Known rows, with every step that occurs:
t/h/w: [  6.0   1.9 -15.9  21.2  16.0  10.2  -3.5   8.0   2.7  12.1  -4.4  10.3
  22.1   7.4   7.8  12.2   8.3  -3.0  13.1   6.8 -14.3  18.1  -6.5 -19.7
 -16.7   4.6  23.1   2.9  17.8 -28.1]
l/h/e/u: [ 16.1 -18.8 -23.4  13.3  14.7 -10.8  -4.2  15.0 -11.2  16.7 -20.8 -12.6
  37.9   9.0 -26.4  -2.4 -22.7 -17.4  17.1 -30.0 -31.2 -33.5  17.7 -28.9
 -25.2  -8.1   8.8  21.8   1.9 -29.2]
h/e: [ 12.0  -6.0 -22.4  24.1  23.7   8.5  -0.7  -0.4   3.5  12.9 -19.4  -7.3
  24.1   6.0 -28.3  14.7  -4.7 -12.3  -5.6  -7.2 -19.6 -27.5  16.4 -20.9
 -21.5  13.4  12.9   6.4   4.4 -21.1]
u/e/h/l: [-11.6 -14.0 -19.1  15.6   5.2   8.1  10.7   1.3  -6.3  15.5 -11.8  -8.7
  54.8  20.2 -27.3   1.1 -22.4  15.6   6.6   2.9 -24.2 -31.3  19.5  -6.4
 -21.5 -14.0  39.6   6.4 -30.2 -31.0]
j/f: [ -1.8  -2.9  10.0  10.2  16.9   8.1 -15.3  -0.4 -22.3   1.1   8.7   2.5
  21.2   4.3  -1.4   3.4  -9.5   2.6  -9.7  -0.3  -0.8 -25.7  10.5 -16.5
  -5.4  19.6 -16.5   9.3  31.4 -29.2]
t/h/b: [ -9.0 -18.6  -8.3   2.2  22.3  -0.4 -12.9  17.0   3.2  -8.0  -7.1  12.8
  20.6  -3.2   4.1  -1.7  13.7  -3.0  -4.6   7.0  -6.4 -11.0   4.2 -14.1
 -30.1   0.6  22.0   1.8  20.7 -21.3]
w/r: [  1.9  -1.7  -2.7   7.3  -2.3   7.9 -12.2  -8.0   2.0  -7.6  -0.2  -9.4
  16.2   6.2 -12.7  20.6  -6.9   7.1 -22.2  -4.8 -20.0 -33.1  22.2 -10.0
   2.4  14.9  18.0 -10.7  -1.1 -22.3]
e/h: [ -0.8 -12.9  -4.9  -2.3   5.4   2.5   5.5  15.3  -9.7   5.0  10.8  -1.1
  26.6  11.9 -16.9  -2.4  -3.8   5.1  -0.2 -15.8 -21.0  -9.8   6.5 -16.1
 -24.2   0.1  15.1   2.2   0.6 -21.1]
w/h/b: [ -8.9 -17.5 -11.6  13.8  32.4  -4.7 -15.1  -6.6   2.3 -14.5 -13.1   2.6
  26.0  17.1 -17.5   6.7  25.1   8.8 -25.6  10.6  -4.9 -10.4  21.5 -10.9
 -27.6   6.0  24.1  -0.7  19.6 -14.1]
y/r/w/f: [-18.4   1.9  28.6  51.3   6.0   5.7  -7.0 -18.4  -4.6  24.1  26.7 -35.0
   9.1  24.7 -10.9  13.2  13.8   3.1 -29.8 -11.8 -38.7   2.1   9.9  -8.7
  -7.5  10.1   5.6   7.0  21.1 -29.6]
l/h: [ 11.3 -17.7 -10.8   8.5   9.3   3.7  -1.9  18.1  -0.9   8.0   0.7  -4.5
  23.9  12.9 -17.2 -16.9 -10.4  -2.6  -9.0 -24.4 -19.2 -23.7   6.9 -25.8
 -14.0  -0.8  -2.2   1.4   1.4 -24.4]
t/w/f/j/l: [ -2.5   1.1  13.5  17.4  22.7   6.0 -11.1 -12.9 -29.4  38.2   1.8  -7.3
  36.4   8.3   7.1  -8.2   4.1  -5.4 -29.8  15.4  -5.2 -23.8  -1.4   9.1
   2.7  16.7  31.9  -1.5  53.8 -25.5]
b/h/t/w: [ -8.3   3.7  -8.8  -2.9  38.7  12.6   0.9 -10.1 -12.7   2.7  -4.4  11.8
  12.9  -8.9   0.0  -5.5  26.8 -14.9  11.4  10.2  13.6  10.3 -11.9 -21.3
 -29.0   7.4  15.2 -23.3  39.5 -11.9]
f/j/l/h/w/r/y: [ 15.0 -20.6   5.5  39.1  17.7   9.2 -15.5  -8.3 -24.1  38.9  -2.4  -8.9
  65.3  14.9  12.5  15.6  -0.7   9.5 -25.2   2.5  13.7 -72.5  26.7   6.6
 -25.3  -0.3  18.5  28.7   7.6 -31.1]
u/e/h/t/w/f/j/l: [-13.7 -13.5  -2.7   9.3  18.1  15.2   0.6 -16.9 -32.5  35.3  -0.6  -3.9
  58.8  15.8 -14.2  -4.9   7.5  13.5 -11.1  13.4  -4.5 -38.6  11.5  20.3
 -20.4 -12.0  63.7   1.5  15.6 -18.4]
f/j/l: [  3.3  -3.1   4.7   9.4  18.3  11.4 -13.2  17.6 -15.5  27.9  -6.1 -11.6
  49.4  25.0  -7.3 -19.4 -20.0  -8.3 -32.7  -3.4  21.3 -50.6  24.7   8.6
 -26.3  14.3   0.3  11.5  -2.9 -14.7]
r/w/h: [-16.6   9.4   0.7  33.1  11.2  -6.1  -1.6 -12.4   3.6   6.3   0.9 -16.7
  17.5  36.2 -16.0   2.1  25.1  -4.0 -27.2  -0.5  -9.1  17.6  -0.4 -11.5
 -19.4   8.9   7.2  -3.4  16.1 -26.4]
w/r/y: [ -0.7  -8.0   9.5  23.0  -3.6  13.0  -4.0 -21.0  -8.2   6.0  -1.8  -5.1
  22.5 -12.6 -11.2  31.2  14.0  17.2 -17.5  -6.3 -19.1 -46.5  20.5 -11.1
  -5.2  22.1   3.1   2.7  20.8 -25.3]
l/h/e: [ 17.7 -24.0 -23.2  22.1  23.6   1.0  -2.6   8.9   0.6  17.2 -12.6  -5.7
  30.7   9.8 -28.6   3.1 -12.0  -9.6  -5.2 -22.0 -24.8 -38.1  10.2 -29.6
 -21.9  -5.9  14.9  10.5  -0.1 -28.0]
b/h: [ -4.2  -3.0   1.9  -3.9  23.5   3.2  -8.7  -5.6  -8.6   1.7  -2.5  11.9
  11.3   6.4 -16.1  -5.7   8.9   0.6  -2.4  -5.5   4.3  -8.7  -0.2 -39.6
 -14.9   8.4  -7.1 -17.6   3.8 -19.9]
w/t: [-22.4  10.5 -16.6  25.3  19.3   8.1   3.1   2.9  -1.0   6.9 -11.6 -16.7
  18.7   7.6 -15.3   3.9   8.2 -19.8  -4.3  -1.5 -19.5 -20.2  21.4 -16.9
 -17.5  15.0   4.5 -21.3  -4.7  -6.0]
e/h/t/w/f/j: [ -5.4  -8.5   2.5   3.4  25.8  11.6  -4.0  -0.9 -38.6  14.5  18.2  -8.1
  41.6  -1.6  -0.3   6.8  19.5   0.1   3.5   4.7 -17.0  -7.2  -3.1   9.7
 -22.2   0.1  58.1  -5.3  46.0 -24.3]
f/j/l/h/t/w/r/y: [  4.5 -21.6   7.4  22.6  21.1  15.1  -7.5  -4.5 -27.7  35.2  -0.5  -8.5
  59.6  -4.1   8.1   1.6   3.0  -4.7 -27.2   2.8  19.3 -69.1  15.4  21.8
 -34.8  -0.4  29.0  17.6  36.6 -21.3]
j/l/h/e: [  8.2 -22.8 -19.0  19.8  26.3   5.2   0.8   6.4  -3.2  36.2 -24.8  -1.5
  43.6  16.9 -20.8 -10.2 -20.8 -18.6 -23.5  -8.0   0.2 -58.7  19.2 -15.1
 -40.8  -9.6  11.2  14.8  -5.9 -19.0]
w/f/j/l/h/t: [ -7.9 -12.2   7.9  12.8  30.4  16.5 -22.2  -6.8 -38.0  29.1  -3.9  -9.9
  53.8  10.3  -9.2 -10.6   1.6  -5.5 -24.9   4.0   2.0 -62.9  21.3   5.7
 -21.6  -1.0  24.8  -4.1  13.3 -26.4]
f/j/l/h: [ 10.9 -18.4   3.8   8.8  19.3   4.9 -15.3  22.6 -17.7  32.4  -3.2 -10.7
  54.5  25.8  -9.4 -27.7 -25.4  -8.6 -31.7 -14.3  17.7 -59.4  19.6   0.3
 -28.4  -3.0   4.4  14.1  -7.6 -21.5]
j/l/h: [  1.2 -17.1  -8.0   6.6  14.8   5.7   2.3  13.6  -2.9  29.7 -12.8   0.1
  35.9  17.8  -9.9 -29.8 -19.9 -10.0 -23.7  -8.2   4.6 -44.8  15.7 -12.2
 -33.2  -5.0  -5.9   6.1  -4.3 -15.9]

Rows:
[  3.5   1.1   2.8  27.9  20.4   7.2 -23.3  -7.2 -23.6  21.4   4.1   3.7
  35.2   8.2   8.4  22.2  16.2   7.1   3.2  14.6 -20.5  -0.2  -5.5 -13.0
   0.2   4.6  42.7   0.1  27.9 -41.4] : t/h/w/f/j
[  2.5  -9.7 -10.4  12.0  38.2   1.0  -9.3 -13.4  -8.1   8.0 -17.4   9.7
  18.6   3.6 -28.2  15.3   7.8  -9.4   2.9  -2.3  -1.2 -21.0   2.8 -43.3
 -23.4   4.6  11.0  -8.1   3.1 -25.0] : b/h/e
[  8.3  -6.5 -19.0  17.1  14.6   4.7   6.3   6.5  -9.8  10.1   9.6  -3.3
  36.2  20.3   4.7  13.6   8.3  10.1  14.2  -1.0 -21.0   8.4   8.5 -14.7
 -25.1   1.1  25.5  12.9   4.3 -22.8] : e/h/w
[  0.9  -4.0 -10.3   2.0  26.6 -11.0 -10.6  -9.7 -19.7  10.2 -25.1   2.5
  24.9   2.4 -24.4  10.2  -2.4 -15.2  22.0  -9.3  -8.7 -17.4  11.5 -42.3
 -25.3   3.6   5.5   0.2   6.1 -24.1] : b/h/e/u
[  5.4 -17.3 -19.1  12.3  17.9  -4.6   0.0  11.4 -13.0  37.0 -31.5  -7.3
  49.1  14.9 -19.4 -13.8 -28.6 -24.0  -2.5 -14.1  -5.9 -52.2  26.4 -13.7
 -43.2  -9.6   5.0  26.0  -3.0 -19.7] : j/l/h/e/u
[  5.1 -19.7   6.3  26.7  30.4   3.5 -24.6 -10.9 -35.0  42.5 -11.3 -10.6
  53.2  16.8 -21.1   4.4  -8.9  -5.8 -30.4  -0.9 -10.7 -71.4  20.3  -7.3
 -13.1  -3.7  34.8   8.0   7.8 -37.0] : w/f/j/l/h/e
[  4.5   6.7   0.1  36.0  31.6  14.0 -19.9 -20.1 -29.9  35.8  -5.2 -12.3
  52.1  24.0  13.0  11.6  11.8   4.8 -16.8  24.7  -2.3 -28.5  21.9   1.5
  -7.0  13.7  26.4   8.0  19.9 -27.8] : h/w/f/j/l
[-36.2   6.1 -18.7  31.0  25.5   6.8   2.4   8.0  -4.2  14.1 -24.8  -7.5
  34.3  -5.7 -10.0  14.2  -4.7 -30.7  11.7  20.4 -20.5 -17.2   7.9 -14.8
 -34.1  -6.0  33.6 -21.6 -10.0 -23.5] : w/t/h/l
[ -4.6   0.3  10.5  22.3  44.0   4.0 -26.9 -31.9 -38.4  31.9  -6.5   5.4
  41.7  21.0   8.9  11.2  21.1   5.4  -8.3  26.5  17.2 -25.7   9.3 -22.7
 -12.3   5.5  23.6  -7.0  13.3 -31.2] : b/h/w/f/j/l
[ -3.9 -12.2 -15.5  16.1  33.7  -5.5  -5.5  -7.0   1.9  -0.2  -7.4   6.4
  21.2   8.5  -0.6   2.0  29.9   1.2 -24.0  17.7  -7.3  14.5  -0.2  -1.8
 -18.3   7.4  39.5   0.0  58.6 -10.3] : t/w/h/b
[ -1.9   7.8 -22.0   6.8  24.6  23.6  10.3   5.8  -2.0   4.6  -5.1  -4.2
  20.2  -7.8   3.2  -8.5  16.5 -19.1   4.0   6.1  -2.8   9.3  -1.1   4.9
 -26.3  17.9  18.2  -7.4  48.3  -5.5] : h/t/w
[ -4.8 -12.9 -17.4   3.0  25.2  19.5   4.6  13.8  -8.7  22.1 -15.6   0.8
  41.7  10.0  -7.3 -27.5  -9.3 -20.0 -14.3  -3.7  13.0 -48.2  20.5  -0.5
 -50.8  -7.0   2.6   1.6  -0.6 -10.9] : j/l/h/t
[-14.9   9.8 -17.1  30.4  41.7   3.5  -5.2 -21.2 -11.4   9.4 -10.8   0.3
  20.6  11.9   2.8  18.6  31.0  -9.5  16.2  18.8   0.3   3.7   8.5 -37.7
 -21.5   4.8  13.4 -22.7  -1.9 -13.4] : b/h/w/t
[-37.6  -8.9  10.8  56.7  23.1  -3.5  -7.1   1.4  10.1  12.1  16.1 -31.7
  15.4  20.3   4.8  17.6  26.8 -16.9 -19.6  -0.9 -19.9   0.4  15.1  -2.5
 -45.9  -9.7  21.9   5.4   8.4 -14.6] : y/r/w/t/h/b
[  4.5 -12.2  -3.5  12.4  29.7  13.3 -12.1   0.6 -27.8  18.4   8.6 -10.5
  38.7  -2.8  -1.2  -7.6  12.8  -8.3  -6.0  -3.7 -14.9 -22.5  -4.3   0.4
 -10.6  -1.9  39.0  -6.0  46.0 -28.6] : l/h/t/w/f/j
[ -1.6 -15.3 -12.6   3.9  -4.1   6.2   7.3   1.9  -2.7  10.7   1.7  -1.6
  35.1  22.8 -32.3  -6.3  -8.6  24.5  -3.2 -15.8 -26.8 -21.7  14.4 -13.0
 -10.9  -7.2  27.3   3.3 -22.0 -21.3] : u/e/h
[-14.2  -0.6  -5.3   9.7  34.3   6.7  -5.9  -6.6 -12.9   4.4 -20.1   3.2
  33.3   1.5 -10.8   1.1  -6.5 -10.2   8.2  16.3   4.5 -17.8   4.4 -33.9
 -28.8   1.5   8.0 -12.4  -7.1 -31.7] : b/h/l
[ -5.5 -28.6 -10.3  -2.1  20.7  -3.5  -3.6  15.0  -8.3 -10.3   6.4  -0.5
  35.1   8.1  -0.4  -0.9  14.3   9.8  -4.8  -1.4 -11.8 -20.2  18.8  -8.6
 -39.9  -4.7  26.8  10.4   9.1 -18.0] : e/h/b
[ -2.5 -10.6 -18.4   7.4  27.0  16.0  11.6  10.1  -8.0  30.0 -13.3  -0.1
  38.6   4.6   3.9 -27.5  -3.8 -23.7 -13.4   3.9  12.3 -31.7   4.5   5.9
 -44.7  -5.8  14.8   3.8  28.6  -7.9] : j/l/h/t/w
[  7.9 -13.3  -5.7   9.4  30.3  14.4  -5.3  20.0 -19.5  33.1  -2.4  -9.9
  55.2  13.6   5.4 -26.6 -10.6 -18.5 -22.8  -2.8  24.2 -43.1   8.7  17.1
 -40.4  -3.2  23.7  11.6  24.6 -16.0] : f/j/l/h/t/w
[ -9.8   6.9   1.7  13.5  34.4  22.5  -7.1 -11.8 -32.1  27.4  -4.9  -7.3
  41.9  -1.7   7.6  -6.8  15.8 -15.7 -17.0  22.5   6.9 -25.2   6.5  20.6
 -22.1  13.9  37.8  -6.9  55.7 -15.7] : h/t/w/f/j/l
[  7.4   0.6 -22.8  13.6  14.0  -3.4  -3.3   7.3  -9.0  14.0 -27.6 -15.1
  31.8   5.4 -25.3   9.3 -15.5 -18.9  18.4 -16.4 -25.2 -21.9  25.1 -18.8
 -24.6  12.5   5.4  20.2   9.8 -20.1] : h/e/u
[-32.7  19.0  -7.6  42.3  12.4  -0.8   5.5  -6.8   2.9  10.5  -1.1 -32.8
  19.0  24.7  -0.7   0.7  26.4 -26.2 -13.0   2.3 -13.7  -0.2  10.2  -9.2
 -25.3  14.2  -2.7 -12.5   0.5 -13.8] : r/w/t
[ -0.3 -13.9  15.8  14.6  22.3   3.6 -24.0  -6.2 -35.0  34.5  -0.1 -10.1
  47.7  18.0 -12.1 -12.6  -8.8   2.2 -33.5  -1.7  -7.0 -59.9  16.7  -5.1
  -5.0   0.4  19.8   0.0   9.6 -33.1] : w/f/j/l/h
[-16.4   1.0  12.6   2.1  47.4  11.8 -16.5 -23.7 -39.6  25.6  -4.7   8.5
  35.7  -2.2   4.4  -4.3  24.8 -12.1 -10.7  25.0  26.5 -24.1  -3.9  -5.3
 -25.7   4.1  32.2 -19.4  44.7 -18.8] : b/h/t/w/f/j/l
[ -9.8   1.5   9.5   2.6  43.9  11.4 -19.5 -22.6 -37.5  10.2   3.4   4.3
  25.3  -6.3  -0.3   3.7  32.7  -4.7   0.8  15.6   8.7  -7.2 -10.3 -13.9
 -12.3   8.2  34.4 -23.2  49.2 -24.1] : b/h/t/w/f/j
[  6.2  -6.6 -21.0  27.8  31.1  -0.4   4.0 -13.7   2.8  20.8 -15.4   2.2
  19.5   8.9 -25.5  19.0  12.9 -11.0 -16.4   7.0 -20.2  13.0  -8.2 -12.4
 -12.8   5.9  46.2  -0.2  49.7 -19.7] : t/w/h/e
[  1.3  -6.3 -15.6   6.2   8.9  -6.8  -4.3  14.5  -6.3  15.1 -24.4   3.6
  27.1  -3.6 -22.1  12.5 -14.4 -21.3  22.7 -13.5 -27.6  -8.2   3.9 -24.5
 -27.3  -0.7  22.2  12.2  14.7 -30.2] : t/h/e/u
[ 10.5  -0.2  -8.5  43.6   8.5  17.2  -3.1 -29.2  -6.2   9.5  -4.5  -6.9
  31.8  -1.7  12.2  44.3  25.8  19.7  -1.6  12.4 -17.5 -24.2  20.2  -8.4
  -7.2  21.4  15.1  15.7  27.3 -26.6] : h/w/r/y
[  0.4  -7.8 -13.5  38.0  34.4   6.4 -11.9   9.0 -19.4  39.4  -9.2 -20.1
  63.5  31.6   7.8  -5.9  -6.0 -17.7 -17.9   4.8  14.2 -52.0  28.4   3.1
 -31.9  -5.7  21.2  10.4 -14.6 -15.0] : f/j/l/h/w/t
[-11.1   0.1  36.6  52.3   9.2   4.7 -19.6 -12.6 -16.4  28.6  33.2 -44.2
  24.0  31.5  -9.7  13.0   8.8   6.3 -36.1 -15.9 -28.0 -10.2  12.3   0.3
  -4.5   8.9  12.4  12.2  18.2 -34.8] : y/r/w/f/j
[  5.0  -0.3 -21.8  21.5  23.4 -11.6   3.5  -9.7  -7.8  19.7 -22.4  -4.3
  25.3   7.9 -23.0  14.6   4.6 -15.8   2.1   0.0 -25.8  17.2  -1.4 -11.7
 -13.2   5.8  39.2  10.3  52.0 -17.9] : t/w/h/e/u
[  3.8 -12.6 -20.2   5.4  21.6  18.0   1.3  16.3  -4.4   0.4  -3.6  -4.6
  29.4   3.7 -14.1 -14.8   1.1 -10.7   2.1 -16.4  -7.5 -26.7  10.4 -12.8
 -34.6  -3.9   6.5  -5.8   5.8 -17.6] : l/h/t
[-32.3   8.1 -12.4  50.8  22.9  -5.8   3.9  -6.7   4.6  20.8 -11.7 -21.5
  22.5  15.1  -9.2  20.9  25.7 -36.9  -3.5   6.6 -18.8  -1.5  -1.9 -17.0
 -35.2  -1.2  26.1  -8.8   4.6 -26.5] : r/w/t/h/e
[-14.3   0.1 -15.5  27.4  26.9   6.7  -4.2  -6.9  -5.6   6.3 -23.0  -5.3
  39.1  15.2 -28.8  11.9  -6.4  -4.1 -12.5  17.5 -13.6 -10.9  14.8 -10.8
 -25.6   2.4  28.3  -4.7   1.5 -28.3] : w/h/l
[-12.7  11.2  22.6  34.4  10.8  -0.7 -21.1 -16.3 -22.2  17.2  15.8 -32.2
  31.9  27.2  -1.2   2.1  23.0   0.3 -26.8   1.2 -15.9 -13.8   3.6  -2.9
   1.2  19.3  11.8  -0.2  25.9 -41.0] : r/w/f/j
